Known rows, with every step that occurs:
Z, X, W: [-2.735  1.898 -2.082  1.406  0.083 -3.545  0.004 -2.424  5.453 -7.119
 -3.150  5.224  2.509  0.377 -0.111 -2.760  1.155  1.852 -4.138 -4.123]
X, W, S: [ 1.566 -3.767 -2.055  1.581  4.847 -1.479 -3.715 -3.547  2.820 -0.045
 -0.285  1.570  1.964 -2.444  2.045 -0.181 -2.245 -0.905 -2.252 -1.206]
K, Z, X: [-4.144 -0.414  2.539  3.120 -0.591 -0.519  3.500 -0.987  4.780 -5.715
 -4.515  2.347  4.229 -0.941 -2.614 -1.625  0.200  0.275  1.687 -0.123]
X, W, A, Z, S, F: [-0.562  0.981 -4.798 -4.024 -5.349  6.047  0.429 -1.123 -5.598  6.866
  2.114 -4.202 -4.653 -2.838 -1.611  0.990  0.138 -1.751 -1.549  1.247]
T, K: [ 1.795 -0.119 -0.757  4.102  1.146  1.576  8.498 -2.922  4.217 -5.816
  0.636  4.664  0.692 -2.180 -0.218 -3.784 -0.221  0.835  1.110 -0.471]
T, S, W, X: [ 4.840 -0.360 -4.281  4.432  0.412  1.859  3.370 -1.479  0.855 -6.737
 -4.444  1.842 -1.061  2.447 -0.826  5.387  0.701  3.254  0.274 -0.344]
M, W, X: [ 4.355  0.124  1.369  3.367  1.255  1.065  3.618  1.004  2.521 -6.203
 -3.701  4.161  0.492  2.586 -1.577  3.787  1.199  1.266  0.773  0.974]
A, Z, X, W, S, F: [-2.948 -0.010  0.769 -1.049 -5.474  1.382 -0.451 -4.655 -0.958  4.094
 -1.743 -5.038  2.475  0.450  2.031 -0.975 -2.567 -0.030 -2.656  0.529]
A, Z, X, W: [-4.185  1.616  0.914  0.050 -3.842 -3.653  0.752 -1.293  4.067 -3.140
 -1.463  0.398  1.661 -0.196 -0.972 -2.800 -0.405  2.164 -3.056 -2.245]
K, Z: [-2.139 -2.517  0.171  4.477  2.845  1.062  3.057 -0.982  3.719 -3.232
 -3.150  2.170  3.458 -3.491 -3.619 -0.115 -1.335 -0.755  2.432  1.317]
A, Z, X: [-2.560  1.742  5.202  2.487 -3.816 -1.747  4.940 -0.693  3.841 -3.450
 -1.251 -0.120  0.639 -0.832 -0.995 -3.087  1.559  2.333 -2.565 -1.516]
T, S: [ 1.645 -0.955 -4.766  5.320  4.587  3.549  5.020 -1.829  2.210 -3.084
 -2.001  2.987  0.102 -2.814 -1.130 -0.174  0.866 -0.012 -0.992 -1.776]
Z, X, W, S: [-0.282 -1.303  0.304  0.222  1.302 -3.038 -3.287 -3.776  3.934 -2.516
 -1.512  1.679  2.901  0.388  3.319 -1.796 -0.687 -0.055 -3.242 -2.745]
X, W, S, Z: [ 1.768 -3.254 -1.724 -0.126  4.957  1.943 -4.961 -2.923  2.128  1.228
 -1.531 -1.678  1.576 -1.689 -0.401  1.784 -2.437 -2.243 -2.678  0.812]
A, Z, S, W, X: [ 4.624  0.347  2.525  0.355 -6.211  1.249 -0.027  0.852 -1.119 -0.673
 -0.044 -2.715 -5.438 -0.619  1.232  3.001  1.194  2.526  0.450 -1.736]
M, W, S, Z, X: [ 4.632  0.205  4.306  0.733  3.002  4.136  0.445  0.609  1.357 -1.498
 -4.491 -1.921  0.105  2.761  2.396  3.027  2.522 -2.141  0.871  1.770]
W, X: [ 1.174 -0.645  1.898  3.537  0.086 -1.089  2.996 -2.282  4.158 -6.603
 -2.294  3.734  1.723  0.385 -3.283  0.595 -0.481  2.057 -2.625 -0.785]
X, W, A, Z, S: [ 0.612 -0.318 -1.990 -4.137 -2.388  1.606 -1.692  0.909 -1.890  4.390
  3.869 -2.089 -5.501 -3.397 -0.927  0.113  0.548 -1.375 -1.225 -0.362]
T, S, Z, X: [-0.385  1.980 -2.080  2.320  1.305  5.363  4.223 -1.813  2.374 -4.349
 -4.701  0.005  0.470  0.331 -2.431  0.233  2.152 -0.396 -2.255 -0.979]
K, T: [ 1.253  0.944 -0.676  2.383  2.931 -3.009  4.428 -4.531  5.460 -3.043
 -1.676  6.311  1.260 -4.818  0.991 -2.529  6.441 -1.147 -1.970 -5.338]
X, W, S, Z, A: [ 0.019 -0.481 -1.484 -4.119  4.754  0.948 -3.451 -2.954 -2.006 -1.091
 -1.155 -1.950 -0.714 -0.002 -3.109  3.283 -2.293 -1.763 -6.265 -0.907]

Rows:
[-1.957 -1.591  3.600 -1.153 -2.730 -3.105 -2.570 -2.850  2.496  1.233
  0.123 -3.234  1.967 -0.048  2.509 -1.878 -2.189  0.514 -2.413 -0.969] => A, Z, X, W, S
[ 5.992  0.691 -0.317  1.792 -2.194  1.365 -0.775 -0.266 -0.040 -4.568
 -1.591  1.945 -4.447 -0.168  1.767  2.876  2.457  2.158 -0.477 -3.374] => Z, S, W, X
[ 1.345  2.505  4.015 -0.108 -4.481 -1.849  5.436  1.547 -0.232 -4.956
 -1.324 -1.797 -3.690  3.225 -0.398  2.716  4.349  3.851 -0.959  2.350] => S, W, A, Z, X
[-0.696  2.950  0.089 -0.736  3.864  2.456  4.003 -0.823 -0.686 -5.960
 -2.331  1.273 -1.792 -0.922 -6.591  1.886  1.519  0.057 -6.338 -1.552] => S, Z, A
[ 1.550 -0.008  2.129  1.299 -1.759  2.919  1.636  0.719  0.118  3.031
  2.535 -1.674 -4.106 -5.802  0.730 -2.473  1.310 -0.784 -0.611 -3.042] => A, Z, S
[ 4.497  0.602  0.508  2.097 -2.593  2.298  0.739  1.689 -1.162  1.191
  0.774 -2.010 -6.341 -3.673  3.249  0.945  2.994  1.204  0.699 -2.972] => A, Z, S, W
[ 1.415 -0.721  4.881  0.726  1.719  2.331 -0.254 -2.678  2.619 -1.687
 -2.666 -2.213  1.632  0.228  0.982 -0.030  0.794 -1.232 -2.750  0.477] => W, S, Z, X
[-1.766  1.830  5.475 -0.798 -3.966 -1.056  5.973  0.379  1.219 -2.682
  0.448 -1.104 -1.405  1.147 -2.798 -0.808  2.710  1.627 -2.276  2.011] => W, A, Z, X
[ 6.787  0.590 -2.359  0.437  1.357  2.762  1.225  1.499 -2.421 -2.100
  0.629  1.400 -7.509 -1.637  2.184  3.043  5.708  0.455 -0.155 -1.225] => Z, S, W, A
[ 5.429  0.695  1.929 -1.961 -0.983  5.376  3.360  4.805 -3.490  4.196
  2.712 -2.276 -7.794 -1.783  0.588  3.051  4.076 -2.166  3.155  2.078] => M, W, A, Z, S
[-2.547  2.247 -1.842 -0.226  0.016 -0.132 -1.145 -2.013  4.550 -5.770
 -4.398  1.991  2.186  0.887 -2.535 -0.878  0.709  0.620 -4.468 -1.934] => S, Z, X, W
[ 0.361 -1.818 -0.845  0.769 -1.580  5.418  4.746 -1.535  1.417  0.117
  1.242  1.125 -0.965 -5.335 -0.039 -3.367 -1.628 -2.721  7.251 -0.004] => T, K, Z, S
[-2.042  3.177 -6.864 -2.891 -0.021  0.356  0.460 -5.762  3.830 -1.837
 -5.133  2.434  1.975 -0.918 -0.332 -0.647  5.422 -2.410 -2.352 -5.590] => K, T, S, Z, X, W
[ 1.817 -0.111  2.548 -1.977  5.198  2.707  0.791 -2.228 -2.227 -1.465
 -0.849 -2.236 -1.784 -0.812 -2.909  3.068 -0.346 -1.776 -5.319 -0.030] => W, S, Z, A
[-1.802  1.629 -1.734 -1.495 -0.251 -2.985  1.052 -1.353  2.949 -6.309
 -1.374  3.832  0.354  2.124 -1.988 -0.891  2.240  1.401 -3.970 -0.426] => Z, X, W, A
[ 3.895  0.958 -3.347 -1.081 -1.262  0.208  6.512 -1.895 -1.963  1.632
 -0.607 -1.408 -4.681 -1.074  0.705  4.640  7.448 -0.100  2.172  0.333] => K, T, S, W, A, Z
[ 1.714  2.133 -0.369  0.226 -3.648  1.695  6.428  1.162 -1.950 -2.810
 -2.006 -3.088 -4.346  3.362 -0.266  3.810  3.958  2.926  0.561  2.500] => T, S, W, A, Z, X
[ 4.243  0.021  0.257  4.137 -0.644 -1.574  2.253 -0.933  2.452 -8.465
 -4.045  3.172 -0.500  2.369 -0.861  4.102  1.123  4.409 -1.448 -0.435] => S, W, X
[-2.927 -3.193  0.531 -1.768 -2.406 -0.661  0.692 -4.987  3.647 -1.871
 -1.294 -0.374  5.314  0.801  1.702 -2.606 -5.156 -1.750  5.397  2.185] => T, K, Z, X, W, S
[ 3.451  0.146  1.592  1.495 -0.936 -0.100  4.986  1.763 -1.203 -2.059
 -0.068 -1.988 -4.401  0.431 -1.555  4.254  2.908  2.885 -0.094  3.589] => S, W, A, Z
[ 5.993  0.693 -2.628  3.602  1.586  2.126  0.104  0.681  0.237 -2.982
 -1.143  2.803 -5.325 -3.528  3.980  0.906  4.553  0.976 -0.109 -4.656] => Z, S, W
